What can hang from each mark:
J_500: J_936
J_936: J_304 J_646 J_974
J_974: J_646 J_936 J_940
J_885: J_974
J_639: J_304
J_304: J_500 J_639 J_646 J_885 J_974

Each row was made from one small tree. The marks that hang from a mark follow it in brackets, in the order of their numbers. Every link used is in the known rows. Write each row's tree.
Known rows:
J_304[J_639 J_646]: [ 0.27  0.02  1.86 -0.76 -0.98 -1.93 -1.64  0.70  2.46 -1.56 -0.75 -1.42
  0.60 -2.87 -0.47  1.57  1.30 -1.23 -3.02  1.32  2.12]
J_936[J_974[J_646]]: [-2.11 -0.21  0.83  1.22  1.08 -0.46 -1.21  0.67  2.67  0.43  2.05  2.57
  1.10 -1.26  1.78  0.26  0.73 -2.66  1.10  0.64 -1.77]
J_304[J_500[J_936] J_646 J_974]: [ 2.90  0.70 -1.24  0.14 -1.44 -0.43  2.16  0.25 -1.39 -1.59  2.99 -2.76
  0.33 -3.37  1.53  3.18 -1.59 -2.05 -3.05  0.92  1.70]
J_639[J_304[J_500[J_936] J_646]]: [ 4.40  1.91  1.49  1.41  0.48 -0.20  3.93 -1.26  1.13 -2.71  1.16 -2.53
  0.75 -5.17  0.69  3.44 -0.45 -2.85 -2.19 -0.78  0.35]
J_885[J_974[J_936 J_940]]: [ 0.77 -1.35 -3.43  0.22 -4.16  2.34  0.46  0.65 -1.41  1.37  4.43  0.92
 -1.23  2.69  0.38 -3.84 -0.64 -1.37 -1.37  2.71 -1.11]
J_885[J_974[J_936[J_646] J_940]]: [ 0.83 -1.25 -3.45 -0.46 -2.02  3.80 -0.02  1.44 -1.53  3.58  3.00  3.57
 -0.41  3.04  0.13 -5.60  0.85 -1.74 -1.45  2.82 -1.39]
J_974[J_646]: [-0.02 -0.65  1.82  0.98  1.32 -1.74 -0.92  0.24  3.38  0.91  0.54  1.38
  0.56  0.07  0.44  0.31  1.41 -1.95  1.11  0.74  0.10]
J_936[J_304]: [-0.63 -0.05  0.03  0.27 -1.84  1.24  0.67  0.13 -1.47  1.76 -0.68  2.14
  2.11  0.06  0.13 -1.34  1.53 -1.17  1.04  0.01 -0.70]
J_885[J_974[J_936]]: [ 0.38 -0.84 -2.86  0.85 -2.26  1.46  1.19  0.79 -1.08  1.05  1.79  0.54
 -1.08  2.08  0.88 -1.26 -0.43 -1.38 -0.34  1.91 -1.17]
J_936[J_304 J_646 J_974[J_940]]: [-2.57 -0.06 -1.83 -0.73 -1.86  4.83 -1.05  0.89 -2.35  4.11  1.96  6.73
  3.63 -0.65  0.96 -5.93  2.02 -2.11  0.08  0.70 -2.74]
J_885[J_974]: [-1.17 -0.35 -1.11  1.80 -0.68  0.59  1.66 -0.34 -0.86  1.18 -0.58 -0.45
 -0.66  0.65  0.41  0.36 -1.57 -1.50  0.34  1.73  0.26]
J_639[J_304]: [ 2.01 -0.22  1.53  0.88 -1.18  0.94  2.52 -2.03  1.46 -0.81 -1.67  0.15
  0.28 -2.05  0.15  0.25  0.51 -2.05  0.50 -1.61 -0.48]
J_500[J_936[J_304[J_646 J_885]]]: [ 1.61  1.89  0.79  0.81  0.12  0.02  1.94  0.33 -0.17 -0.93  2.24  1.60
  1.92 -3.33 -0.20  1.99  1.59 -1.47 -1.65  2.06 -0.34]
J_936[J_304[J_500 J_639] J_646 J_974]: [-1.97 -0.02 -1.71 -0.86 -0.60  1.26 -1.62  3.73 -0.83  0.95 -0.76  2.12
  3.90 -3.63  0.60 -1.43  2.11 -4.07 -2.23  0.53 -0.22]
J_304[J_500 J_646 J_885 J_974]: [ 2.69 -1.26  0.09  0.56 -1.67 -2.19 -2.29 -0.60  1.40 -1.59  2.20 -3.25
  0.98 -4.28  0.04  3.68 -3.12 -2.64 -6.26  2.94  4.28]
J_936[J_304[J_885 J_974[J_940]] J_646]: [ 0.95 -2.17 -1.56 -0.92 -4.02  2.93 -1.01  0.37 -1.51  3.43  1.67  4.78
  2.63 -0.59 -0.31 -4.36  1.10 -2.97 -2.76  2.42  0.97]
J_885[J_974[J_940]]: [-0.87 -0.68 -1.97  1.27 -2.57  1.53  0.92 -0.25 -1.04  1.56  2.07 -0.04
 -0.70  1.00 -0.06 -2.34 -1.92 -1.66 -0.94  2.40  0.17]
J_974[J_936 J_940]: [ 2.04 -0.89 -2.38 -1.60 -3.47  1.79 -1.40  0.96 -0.63  0.12  5.08  1.38
 -0.64  2.15 -0.04 -4.09  0.85  0.10 -1.63  0.86 -1.32]
J_885[J_974[J_646]]: [-1.28 -1.09  0.42  2.77  0.64 -1.12  1.01  0.11  2.57  2.13 -0.05  0.90
  0.07  0.52  0.83  0.74 -0.16 -3.34  1.36  2.56  0.30]
J_974[J_646 J_936[J_304[J_500]] J_940]: [ 2.38 -1.82 -0.94 -0.03 -3.81  0.03 -2.59  2.17  1.39  2.23  5.89  2.53
  2.35  0.75  0.42 -3.83  2.32 -3.70 -1.57  2.21 -0.45]
J_885[J_974[J_936[J_304[J_500]]]]: [ 0.91 -0.90 -3.37  1.39 -3.84  1.42  0.98  1.89 -2.60  1.79  2.14  0.32
  1.34  0.87  0.64 -1.23 -0.51 -3.42 -1.16  2.39 -0.11]
J_639[J_304[J_974]]: [ 2.41 -1.72  0.20  0.36 -4.22  1.78  3.33 -2.54  0.30 -0.51 -1.66  0.14
  0.14 -2.14  1.40  0.24 -0.29 -3.26 -0.02 -1.53  0.63]
J_304[J_500 J_646]: [ 1.46  0.45  0.99  0.56  0.53 -1.55 -2.00 -0.29  1.02 -0.62  1.25 -2.65
  1.25 -3.03 -0.12  2.23 -1.51 -1.02 -3.65  1.37  2.56]
J_639[J_304[J_885]]: [ 3.03 -0.32  1.94  1.32 -0.33 -0.49  1.72 -1.71  2.65 -2.18 -0.91 -0.70
 -0.05 -3.32 -0.76  1.81 -0.20 -2.32 -1.66 -0.22  0.57]
J_885[J_974[J_936[J_646]]]: [ 0.38 -0.93 -2.64  0.24  0.00  2.68  0.49  1.31 -1.17  3.12  0.52  3.32
 -0.24  2.59  0.65 -3.02  1.17 -1.66 -0.31  2.09 -1.29]

Write each row's tree:
[ 1.80 -0.74 -2.26 -0.39 -3.28  0.77 -0.77  2.00 -1.76  0.81  2.79  0.70
  2.09  0.18  0.39 -1.41  1.08 -1.78 -1.49  0.60 -0.59]
J_974[J_936[J_304[J_500]]]
[-1.02  0.42 -0.74  0.57 -3.76  1.89 -2.44  0.22 -1.28  1.25  4.55  1.43
  3.90 -3.99  0.84 -1.88 -1.22 -2.72 -3.45  1.98 -0.09]
J_936[J_304[J_500 J_646] J_974[J_940]]
[-0.69  1.72 -3.19 -0.40 -1.13  2.83  2.47  1.23 -2.44 -1.35  5.74  1.49
 -0.41 -1.05  1.52 -1.67 -0.25 -0.58  0.12 -0.21 -3.56]
J_500[J_936[J_974[J_940]]]
[ 2.93 -3.04 -1.36 -0.97 -3.92 -2.64 -2.04  3.48  3.27 -1.67  2.91 -1.92
  0.22 -1.08  1.12  1.00  1.79 -4.99 -3.01  1.57  2.29]
J_304[J_500 J_639 J_974[J_646 J_936]]
[ 1.46 -2.40 -1.52 -1.62 -5.26 -1.03 -1.60  1.40  1.10 -2.34  2.75 -1.86
 -0.74 -2.14 -1.00 -0.53 -0.35 -2.92 -5.01  2.45  2.84]
J_304[J_639 J_885 J_974[J_940]]
[ 2.50 -1.45 -0.94 -1.12 -4.51  1.11 -0.84 -0.64 -0.28  0.25  2.77  0.94
  0.13 -0.26  1.63 -0.75  0.59 -1.08 -2.73  1.32  0.82]
J_304[J_646 J_974[J_936]]
[ 0.67 -1.97 -1.68  1.13 -2.91  0.64 -0.48  0.99  1.95  2.19  4.99  2.42
 -0.68  2.53  0.79 -3.43  0.83 -3.23 -0.33  3.61 -0.90]
J_885[J_974[J_646 J_936 J_940]]
[ 0.02  0.06  0.86  2.58  0.22 -1.13 -0.26 -1.14  1.60  0.03  0.57 -1.16
  0.02 -2.45 -0.62  2.56 -2.31 -2.01 -3.61  4.15  2.20]
J_304[J_646 J_885[J_974]]
[-1.34  2.59 -0.63  0.67 -0.88  2.68  2.59  0.36 -2.31  0.23  2.72  3.28
  2.63 -3.15  2.21  0.49  1.67 -1.81  0.62  0.19 -2.97]
J_500[J_936[J_304[J_646] J_974]]
[ 0.85 -1.41  0.27  0.38 -2.39  0.16 -0.71  1.58  1.71  2.41  2.36  4.74
  2.09  1.69  0.97 -2.41  4.25 -2.77  1.67  1.10 -1.57]
J_974[J_646 J_936[J_304]]
[ 2.05 -1.71 -0.55 -0.68 -2.19  0.09 -2.22  1.35  2.79  1.10  5.53  2.77
 -0.31  2.04  0.29 -3.69  2.41 -1.77 -0.65  1.81 -1.25]
J_974[J_646 J_936 J_940]
[ 3.32  0.30  3.61  1.60 -0.31 -0.90  0.38 -2.89  3.74 -2.10 -0.50 -0.47
  0.87 -5.12 -0.78  2.63 -0.22 -2.46 -3.54  0.97  1.66]
J_639[J_304[J_646 J_885]]
[ 1.88 -0.81 -1.21 -0.28 -2.75  0.60 -0.78  1.73 -0.52  0.02  2.72  2.45
  1.46  0.26 -0.43 -1.41  1.89 -1.22 -1.63  1.68 -0.98]
J_974[J_936[J_304[J_885]]]
[ 2.22 -2.04 -1.51 -0.59 -3.02 -3.10 -1.68  2.43  1.49 -3.76  0.89 -4.88
  0.03 -3.92 -0.69  3.50 -1.71 -3.51 -5.89  2.00  4.38]
J_304[J_500 J_639 J_885 J_974]
[ 0.43 -1.57  0.36  2.66  0.87 -5.20 -1.48  2.94  5.08 -1.82  0.78 -3.90
  0.04 -3.23 -0.94  4.06 -1.08 -5.88 -4.22  4.58  3.76]
J_304[J_500 J_639 J_885[J_974[J_646]]]
[ 1.22 -0.95 -2.32  1.36 -1.45  0.10  0.28  1.01  0.17 -0.38  2.70 -0.23
 -1.17  0.92 -0.29  0.11 -1.15 -1.71 -2.33  3.33 -0.14]
J_304[J_885[J_974[J_936]]]
[ 2.75 -0.84 -3.70 -1.77 -4.58 -0.28  1.89  3.15 -1.45 -3.12  4.26 -3.99
 -0.81 -2.30  0.54  0.25 -0.54 -3.03 -3.77  0.64  1.59]
J_304[J_500[J_936] J_639 J_974[J_940]]
[ 0.47 -0.68 -1.72  0.77 -6.13  3.01  0.07 -0.23 -1.70  3.23  3.96  3.26
  1.58  0.97  0.70 -4.22  0.83 -2.75 -1.94  3.70 -0.45]
J_885[J_974[J_936[J_304[J_646]] J_940]]
[ 0.38  2.65 -1.23  0.87  1.32  0.33  1.27  1.01 -0.99 -2.23  4.34 -1.64
  0.97 -4.38  1.81  3.24 -1.48 -1.53 -2.53  0.72 -1.08]
J_304[J_500[J_936[J_974]] J_646]
[-1.67  0.08 -1.85 -0.88  0.06  3.77 -1.53  0.79 -1.00  2.33  2.62  4.33
  1.34 -0.52  0.75 -4.56  0.64 -1.09 -1.14  0.62 -2.23]
J_936[J_646 J_974[J_940]]
[ 2.04 -1.04 -2.18 -2.36 -1.38  3.21 -1.74  1.72 -0.71  2.42  3.69  4.14
  0.19  2.47 -0.19 -5.77  2.30 -0.14 -1.74  0.99 -1.66]
J_974[J_936[J_646] J_940]
[-0.92 -1.51 -0.02  2.24 -1.47 -0.10  0.00  0.05  2.36  2.44  2.73  1.50
 -0.24  0.93  0.42 -1.96 -0.49 -3.39  0.19  3.29  0.11]
J_885[J_974[J_646 J_940]]
[ 5.12 -2.17 -1.89 -0.98 -3.12  2.62  1.54 -0.04 -0.20  0.71  0.39  1.20
  1.14 -1.47  1.48 -1.78  0.82 -4.02 -2.64 -0.93  0.21]
J_639[J_304[J_500 J_974[J_936[J_646]]]]
[-2.21 -0.69 -0.05  0.81 -2.84  1.89 -1.29  0.72  1.19  2.81  4.03  5.09
  2.93 -0.81  1.47 -3.69  1.90 -3.82  1.05  1.32 -2.39]
J_936[J_304 J_974[J_646 J_940]]
[ 1.01 -1.75 -0.01 -1.94 -6.11 -0.24 -1.64  0.28  1.11 -0.83  1.96 -1.00
  0.32 -2.49  0.18 -1.10  0.29 -2.69 -4.69  1.85  3.03]
J_304[J_639 J_646 J_974[J_940]]
[-0.64  1.00 -1.20  0.48  0.39  1.16  1.49  1.57  1.18 -0.32  6.23  2.89
  0.04 -1.13  1.88 -1.38  1.33 -2.61  0.96  0.66 -3.58]
J_500[J_936[J_974[J_646 J_940]]]
[-0.07  0.65 -2.02  1.67 -1.85 -0.62  4.27  3.17 -1.09 -1.63  0.21 -0.56
  0.38 -2.18 -0.64  2.06  1.31 -3.88 -1.28  2.82 -0.07]
J_500[J_936[J_304[J_639 J_885[J_974]]]]
[ 2.58 -0.50 -0.17 -0.55 -4.64  1.16 -2.71  0.17  0.52  0.77  5.48  2.81
  1.98 -0.94 -0.83 -3.05  1.57 -1.54 -4.48  3.47  0.13]
J_974[J_936[J_304[J_646 J_885]] J_940]
[-2.20 -0.17 -0.68 -0.56 -0.06  1.11 -1.51  3.20  0.39  0.34 -0.87  4.02
  3.34 -3.55 -0.26 -1.21  3.04 -3.49 -2.34  1.74 -0.64]
J_936[J_304[J_639 J_885] J_646 J_974]
[ 0.66 -1.04 -1.40 -2.37 -2.18  1.69 -1.06  3.67 -0.66  1.73 -0.63  4.63
  2.33  0.70 -0.44 -4.03  5.58 -2.25 -0.79  0.61 -0.99]
J_974[J_936[J_304[J_639] J_646]]
[ 0.40 -1.46 -0.03 -0.61 -7.03  2.55 -0.59 -1.69 -1.42  2.66  2.32  2.84
  2.52 -1.46  0.95 -3.07  0.41 -2.61 -2.17  1.79  1.33]
J_936[J_304[J_646 J_974[J_940]]]
